What can hang from each mark:
k40: k392 k924
k604: k271 k392 k818
k271: k168 k604
k690: k924
k924: k690
k392: k40 k604
k168: k271 k924

Every row comes from one small tree of marks. The marks that hang from a mark follow it in brackets, in the order of their numbers. Every link used is in the known rows. Which tree was each row made from?
Known rows:
k392{k40 k604{k271{k168} k818}}: [-2.28  0.69 -3.02 -1.46  1.81 -0.87 -0.51 -1.32  1.26 -0.20  2.73  2.36
  0.12 -2.87 -0.96  3.24 -3.77 -1.48 -1.78 -5.37 -3.01 -4.32  3.13  1.65
 -1.56 -0.67 -3.86]
k271{k168{k924{k690}} k604{k392 k818}}: [ 3.79 -0.80 -2.38  0.40  0.39  1.57  3.16 -5.29  3.93  2.77 -4.50 -0.90
  0.34 -1.08  1.57 -3.86  2.32  1.67 -0.49  5.32  2.13  1.92 -4.14  0.60
  2.82 -1.89  1.55]
k604{k271{k168} k392 k818}: [-2.56 -0.54 -3.61 -1.45 -1.21  1.67 -1.46 -0.74  0.14  0.18 -0.56  2.94
  1.80 -1.10 -1.40 -0.63 -1.52  0.91  0.45 -3.08  2.91  1.95 -1.25  0.58
  1.57 -3.98 -2.41]
k604{k271{k168} k392}: [-1.99 -1.39 -1.70 -2.71 -1.52  2.65 -3.00  0.94 -0.43  1.58  1.94 -1.71
  2.57 -2.59 -1.65  2.75 -1.57  1.09  0.22 -2.10  2.43  3.25 -0.39  0.44
  0.99 -4.68 -2.57]
k604{k271 k392{k40{k924}} k818}: [-2.03  1.54 -3.11  0.35 -0.10 -1.63 -2.98  2.32 -1.56 -1.78  1.16  2.17
  0.36 -2.99  1.52 -2.29 -1.41  0.71 -0.21 -4.85 -0.35  2.53  0.38  0.99
  1.08 -3.63 -1.17]
k604{k271 k392{k40} k818}: [-2.67  1.75 -2.87 -3.14 -0.91 -0.53 -0.74  2.70 -1.13 -2.40 -0.35  2.89
  2.31  0.25 -0.03 -2.19 -1.01  0.63 -1.54 -6.92  2.74  0.89  0.44 -0.31
  3.08 -4.32 -2.74]
k271{k168}: [-1.45 -2.35 -0.15 -4.14 -0.70  0.60  1.20  0.60 -1.90 -2.69  1.27  2.66
 -0.29  1.94 -3.22  5.67 -0.39 -1.17  2.92 -1.05  0.50  0.38 -0.49  2.16
 -0.68  0.84 -1.01]
k168{k924}: [-0.14 -1.56  2.28  0.33 -0.83  0.44  2.22  1.72 -3.55 -3.46 -1.31  0.60
  2.02  5.11 -2.97 -0.05  3.57 -1.17  0.02  2.23  2.19 -0.65 -2.32 -0.03
  1.75  0.04  2.19]
k604{k271 k392}: [-2.34 -0.35  0.04 -2.49 -2.10  1.26 -1.73  3.44 -2.81 -0.71 -0.22 -2.18
  3.69 -0.44 -0.03 -1.20  0.14  1.41 -0.62 -2.91  3.80  3.33 -0.82 -1.57
  2.16 -5.59 -0.79]
k271{k168{k924{k690}} k604{k818}}: [ 3.68 -1.19 -2.08  1.86  0.29  0.46  3.79 -4.68  2.67  1.23 -2.61  1.73
 -0.69  0.20 -0.51 -1.91  2.55 -0.21  0.71  5.05 -1.59  0.68 -3.13  0.73
  0.77  0.51  2.81]
k604{k271{k168} k818}: [-2.56 -0.93 -2.97 -0.64 -1.38  0.92 -0.54 -0.35 -0.66 -0.90  1.59  5.08
  0.41 -0.02 -3.20  1.03 -1.43 -0.87  1.70 -3.14 -0.59  1.20  0.17  0.77
 -0.48 -1.96 -1.51]
k168{k271{k604{k392 k818}} k924}: [ 0.90  1.82  0.38  0.78  3.48  0.79  0.56 -1.44 -0.79 -1.42 -5.79  0.67
  2.51  3.15  0.01 -5.19  1.82  2.55  1.56  3.65  4.26  3.24 -1.47 -1.68
  4.22 -0.54  5.73]
k168{k271{k604} k924}: [ 1.68  0.55  2.96 -0.47  3.32  0.37  0.46  0.91 -3.09 -1.17 -1.76 -1.89
  1.87  2.96 -1.68 -0.35  1.73  0.93  2.00  4.82  0.18  3.93  0.57 -1.51
  1.48  1.14  5.90]
k40{k392 k924}: [-1.72 -0.86  4.96 -0.69 -1.11 -0.73 -0.59  3.51 -2.93 -0.11  2.27 -0.19
 -1.99  5.30 -0.32  0.79  1.30  0.00  2.81  1.04  0.44  1.24 -0.07  0.08
 -1.83  3.25  0.65]
k271{k604{k818}}: [-2.33  0.12 -0.59 -3.76  1.40 -1.39  3.26 -0.36 -2.57 -4.68 -2.53  3.84
  0.59  4.53  1.12 -2.22  1.53  1.28  2.84 -1.91 -0.24  2.64 -2.31 -1.01
  1.33 -1.99  3.64]
k168{k271{k604}}: [-0.02  0.61  2.30 -3.77  2.86 -0.10 -0.08  2.31 -3.10 -3.48 -0.74  0.52
  0.70  2.30 -0.30  1.57 -0.06  1.23  4.19  0.44 -0.33  4.76  1.67 -1.67
  0.63  1.52  4.62]
k392{k604}: [-1.88 -0.63  2.21 -2.95  0.49 -0.65  2.09  0.93 -2.08 -4.09 -0.83 -1.20
  0.20  2.53  0.88  1.83  0.05 -0.77 -0.56 -1.58  1.02 -3.50 -0.28 -1.23
 -0.83  1.69  0.27]
k690{k924}: [-2.89 -3.13  4.36 -3.42 -2.66 -1.37  1.52  4.61 -2.44 -4.23 -1.00  0.83
  1.95  6.07 -1.41  1.41  1.55 -1.67 -0.81 -2.14  0.60  3.55 -0.61  2.18
  3.32 -1.47 -0.83]
k40{k392{k604{k271 k818}} k924{k690}}: [ 1.35  1.18  2.39  6.00 -1.65 -0.94 -1.80 -0.12  3.19  4.58  0.76 -1.92
 -3.17 -0.80  3.39 -3.70  0.01 -0.62 -1.18  1.80 -2.04 -2.90  1.06 -2.24
 -3.62  4.09 -0.27]
k40{k392{k604} k924{k690}}: [ 2.96 -0.02  5.49  2.21 -1.49 -1.07  0.91  0.94  2.00  3.20  0.92 -4.55
 -4.43  1.05  3.30  0.91  0.64 -0.62 -0.69  4.05 -0.74 -3.69  0.86 -1.38
 -3.60  6.88 -0.07]
k40{k392 k924{k690}}: [ 2.26 -0.78  4.79  0.92 -3.24 -0.89  0.75  2.79  0.51  1.42  2.05 -1.52
 -3.74  2.40  1.15  1.03  2.17 -0.83  1.93  3.33 -0.22  0.32 -0.33 -0.26
 -2.31  5.52  0.06]
k168{k271 k924}: [ 1.21  0.09  3.54  0.88  0.98  0.51  1.04  2.47 -3.35 -2.71 -1.34  1.61
  1.01  3.81 -4.20  1.21  1.87 -0.96  1.78  4.00  2.68 -0.25  1.38 -0.50
  1.42  4.09  3.90]

Write each row's tree:
[ 2.87 -1.33 -2.36  5.25 -3.10  1.07  1.17 -2.50  3.16  2.61 -0.39  2.16
 -0.18 -1.63 -3.03 -1.80  0.98 -1.76 -1.02  3.51 -1.15 -0.56 -1.52  0.10
  0.12 -0.33 -0.36]
k604{k271{k168{k924{k690}}} k818}
[ 0.43 -1.28 -0.89 -2.62  1.88  2.42  0.37 -2.91 -0.42  1.78 -1.96 -4.85
  3.32  0.86 -0.32  0.13  1.90  2.28 -0.35  4.23  2.29  3.40 -3.54  1.02
  2.65 -4.91  1.63]
k271{k168{k924} k604{k392}}
[-1.26  1.57 -2.90 -3.19  3.36 -2.71 -0.40 -0.02 -1.70 -3.30 -1.31  1.25
 -0.07 -0.13  3.82 -2.65  0.18  2.18  1.68 -3.50 -1.31  4.65 -1.38  1.43
  1.82 -3.31  1.75]
k271{k604{k392{k40{k924}} k818}}
[-1.99  1.45 -0.72 -3.11  2.24 -2.56  3.21  0.21 -1.10 -4.83 -1.09  3.77
 -0.73  2.39  1.00  1.03 -1.21 -1.53 -1.27 -5.23 -0.08 -6.23  1.44  0.25
 -0.45  1.97 -1.35]
k392{k40 k604{k818}}
[-1.97 -1.26 -0.13 -0.67 -0.10  1.27 -2.17 -0.93  0.02  1.71  2.57 -2.74
  0.88 -2.89 -1.10  4.20 -2.55 -0.43 -1.15 -1.39 -1.56 -2.14  1.90 -0.15
 -2.87 -1.26 -2.17]
k392{k604{k271{k168}}}
[-0.77  1.79  0.43 -2.99  3.11 -0.79  1.40  0.72 -2.12 -4.60 -2.73  5.15
 -0.09  3.46 -0.09 -0.97  0.02  1.33  4.91 -0.25 -0.21  3.56  1.08 -1.37
  1.20  2.18  4.89]
k168{k271{k604{k818}}}
[ 2.08  1.27 -3.22  1.72 -2.58 -1.95 -1.54  1.16  2.00  0.18  0.57  1.51
 -1.25 -5.50  3.33 -2.41 -0.67 -0.11 -0.95 -2.63 -1.43  1.78  0.32  0.65
  1.24 -1.11 -1.55]
k604{k271 k392{k40{k924{k690}}} k818}
[-1.94  0.19  1.13  3.82  1.11  0.48 -3.74 -1.97  1.93  4.80  3.27 -0.60
 -2.82 -0.58  0.05  0.75 -2.17  0.18  0.06  0.32 -2.61 -2.05  2.08  0.42
 -5.14  2.05 -2.18]
k40{k392{k604{k271{k168} k818}} k924}
[-0.90 -0.52 -3.05  2.85 -0.79  2.90 -1.22 -2.31  0.43  2.32 -1.97  1.36
  3.21 -0.01 -2.63 -2.92  0.34  0.71 -1.69  1.11  3.48  0.69 -2.63  0.54
  2.48 -4.73 -0.84]
k604{k271{k168{k924}} k392 k818}
[-0.56  1.14  1.75 -5.13  2.52  1.02 -0.72  2.14 -2.12 -2.26 -2.03 -1.87
  2.05  0.80  1.68  0.38 -0.06  3.25  3.54  0.38  3.37  5.37  0.46 -1.75
  2.57 -0.72  3.52]
k168{k271{k604{k392}}}
[ 2.71 -0.14 -0.37 -2.00 -2.25 -1.80  0.47  2.62  0.57 -2.05  0.47 -1.48
 -2.20 -3.83  2.99  1.43  0.21 -0.22 -0.47 -0.82 -0.02  0.65  0.05  1.91
  1.01  1.08 -1.48]
k604{k392{k40{k924{k690}}}}
[-3.23  0.51 -1.86 -0.54 -1.76  0.58 -0.50  1.67 -1.14 -1.83 -2.30  2.50
  2.20  0.62  0.37 -3.68 -0.08  1.11  0.07 -3.79  4.50  1.98 -1.74 -2.03
  2.87 -4.73 -0.01]
k604{k271 k392 k818}
[ 2.68  0.98 -1.04  1.44  0.05 -3.71  2.33 -0.74  1.70 -2.79  0.15  2.39
 -5.03 -2.48  4.09  0.29 -0.51 -2.11 -0.80 -1.37 -4.02 -5.12  1.20  1.04
 -2.34  5.47 -0.42]
k392{k40{k924{k690}} k604{k818}}
[ 4.45 -2.04 -0.04 -0.17 -0.23  1.33  2.83 -3.25  1.66  2.48 -0.85 -3.10
  0.30 -0.49 -0.90  1.18  2.57 -0.27  0.14  5.99 -1.97  1.58 -2.19  0.87
  0.41  0.33  1.89]
k271{k168{k924{k690}} k604}
[-1.83  1.62 -2.71 -6.28  2.44 -1.49  2.08  0.39 -1.28 -3.64 -2.90  1.76
  2.06  2.16  2.76 -3.03  0.62  2.24  0.75 -5.43  1.89  2.78 -0.97  0.00
  3.56 -3.98  0.31]
k271{k604{k392{k40} k818}}
[-2.46  0.13  1.37  0.86  0.26  1.59 -1.35 -1.20  2.27  4.33  1.76 -0.39
 -0.91  2.28 -1.44  0.50 -2.17  0.13 -0.98 -1.48  0.77 -4.13  1.68 -0.89
 -2.82  1.20 -3.51]
k40{k392{k604{k271{k168} k818}}}
[ 0.05 -2.16 -0.33  2.24 -1.98  2.43 -0.96 -0.31 -1.51  2.22  2.08 -0.94
  2.88  0.07 -5.17  1.93  0.16 -0.95 -1.04  2.04 -0.60  1.20 -0.90  0.85
  0.13 -3.43 -0.82]
k604{k271{k168{k924}}}
[ 2.66  0.72 -1.48  0.23 -3.11 -1.09 -2.71  3.25  0.73  1.21  2.89 -3.54
 -0.01 -6.61  2.59  0.12 -0.64  0.03 -1.48 -1.66 -1.47  3.05  1.27  0.87
  0.85 -2.01 -2.35]
k604{k271 k392{k40{k924{k690}}}}
[ 1.81  0.91  3.33  3.57 -0.79 -1.52  1.83 -0.96  2.80  1.22 -1.22 -0.01
 -5.33  1.80  3.31 -2.17  0.80 -0.81  0.02  3.05 -0.55 -4.71 -0.23 -0.78
 -2.98  7.16  0.47]
k40{k392{k604{k818}} k924{k690}}
[-2.46 -0.46 -2.22  0.80  0.93  0.57 -0.89 -2.34  0.90  0.30  0.51  2.01
 -0.04 -1.24 -0.86  1.20 -2.98 -0.67 -0.86 -2.58 -1.41 -3.07  0.96 -0.39
 -2.05 -0.71 -2.02]
k392{k604{k271{k168} k818}}
[-2.72  0.86 -0.58  1.45  0.19 -0.72  0.35 -0.47 -0.99 -1.89 -1.19  1.78
  1.35  0.72  0.82 -2.05 -1.23 -0.35 -2.08 -3.25 -0.09 -2.90  0.39 -2.43
 -0.84 -1.05 -0.04]
k392{k604{k271 k818}}
[ 4.17 -0.62 -2.38  0.66 -2.34  1.89 -1.11 -0.41  3.06  4.63  1.23 -4.99
  2.42 -5.60 -1.89  1.56  0.44 -0.80 -3.95  1.43  1.41 -0.09 -0.11  1.46
  2.24 -2.84 -4.04]
k604{k271{k168{k924{k690}}} k392{k40}}
[-2.46  1.37  2.49  4.57  1.09 -0.90 -2.96  0.37 -0.10  2.85  1.62 -0.97
 -1.56  1.73  1.40 -2.85 -1.00 -0.08 -0.59 -0.60 -1.18 -2.03  1.12 -1.76
 -3.34  1.45  0.05]
k40{k392{k604{k271 k818}} k924}
[ 4.35  1.96  0.19  2.02  1.89  0.37  2.00 -1.84  2.94  0.84 -6.30 -0.06
  0.39  0.25  2.15 -5.61  2.36  1.41  0.72  5.98  3.62  2.30 -1.68 -2.04
  3.87  2.19  5.25]
k168{k271{k604{k392 k818}} k924{k690}}
[ 2.99  0.66 -0.08  2.43 -0.96 -2.12 -1.59  1.81  1.17  0.80  3.88 -4.19
 -1.84 -6.86  3.20  2.26 -1.74 -1.53 -2.78 -1.09 -5.74 -1.54  3.68 -0.19
 -2.96  1.58 -1.81]
k392{k40{k924{k690}} k604{k271}}
[-1.48 -0.52  2.99 -0.42 -0.32  2.35 -2.21 -0.06  0.75  5.22  3.86 -4.60
  0.38  0.57 -1.84  3.71 -2.07  0.15 -1.68 -0.17  0.67 -2.99  2.54 -0.99
 -3.72  0.43 -4.04]
k40{k392{k604{k271{k168}}}}
[ 2.89 -0.18  0.01 -1.17 -2.64 -2.87  1.15  3.03 -0.53 -2.95  2.78  0.60
 -3.09 -2.34  1.24  3.81  0.95 -1.87  1.18 -0.96 -3.25  0.14  1.17  2.03
 -0.82  3.42 -0.27]
k392{k40{k924{k690}}}
[-1.43  1.25 -0.95 -0.03  2.86 -3.39  0.75 -0.09 -1.51 -4.81  0.28  3.24
 -3.00  0.17  2.46  0.80 -1.23 -1.20 -0.37 -3.39 -3.36 -4.20  1.38  1.93
 -1.91  2.88 -0.01]
k392{k40{k924} k604{k818}}
[ 2.50 -0.82  2.99  3.70 -1.69  1.02 -3.09 -1.05  4.01  8.03  5.04 -5.80
 -3.34 -4.49  1.37  3.00 -1.54 -0.68 -1.50  3.64 -3.37 -1.91  2.45  0.06
 -5.53  4.32 -2.88]
k40{k392{k604{k271{k168}}} k924{k690}}
[-0.05 -0.82  3.60  3.04  0.59  3.00 -1.92 -1.74  1.47  7.24  2.40 -7.03
  2.22  1.78 -3.50  1.56 -0.33 -0.26 -4.03  3.79  0.69 -4.19  0.87 -0.99
 -2.66 -0.08 -2.73]
k40{k392{k604{k271{k168{k924}}}}}
[ 2.16  1.66 -2.42  3.78 -0.52 -3.03 -1.05 -0.11  2.00  0.33  2.01  0.59
 -2.98 -5.80  3.38 -0.91 -2.01 -1.46 -2.79 -1.95 -5.78 -3.01  2.26 -0.04
 -2.29  2.42 -1.25]
k392{k40{k924{k690}} k604{k271 k818}}
[ 4.82 -0.09  3.37  2.83 -1.28  0.46  2.19  1.81  0.08 -0.95 -1.59  0.59
 -1.19  1.48 -2.60  0.73  1.97 -1.91  1.13  6.37  2.09 -0.86  0.95 -1.03
  1.32  6.33  3.46]
k168{k271 k924{k690}}
[-1.79 -0.77 -2.35 -4.05  1.57 -0.13  2.41 -2.46 -0.76 -2.10 -0.70  4.58
 -0.25  2.48 -0.72  0.08  0.39  0.97  3.43 -1.33 -1.40  3.04 -1.37  1.29
 -0.16 -1.27  1.74]
k271{k168 k604{k818}}
[-0.84 -0.34 -1.96  4.43  1.81  1.49 -0.28 -4.16  1.11  2.39 -0.45  0.50
  1.28 -0.75 -2.36 -0.98 -0.69 -1.24 -2.80  1.42 -1.15 -4.14 -0.53 -0.13
 -0.81 -1.59 -0.49]
k392{k604{k271{k168{k924}} k818}}
[ 0.66 -1.83  0.36 -1.62  1.82  1.55  1.63 -2.63 -1.39  0.51 -0.31 -2.93
  2.28  1.99 -2.03  1.83  2.15  0.55  1.01  3.99 -1.53  2.21 -2.51  1.01
  0.42 -2.71  2.46]
k271{k168{k924} k604}
[-2.12  0.56 -5.07 -3.31 -0.26  0.69 -1.95  0.20  0.44  0.01  1.05  3.01
  1.62 -2.73 -1.88  1.46 -2.64  0.65 -0.38 -5.99  1.50  1.13  1.03  2.29
  1.49 -4.26 -4.20]
k604{k271{k168} k392{k40} k818}
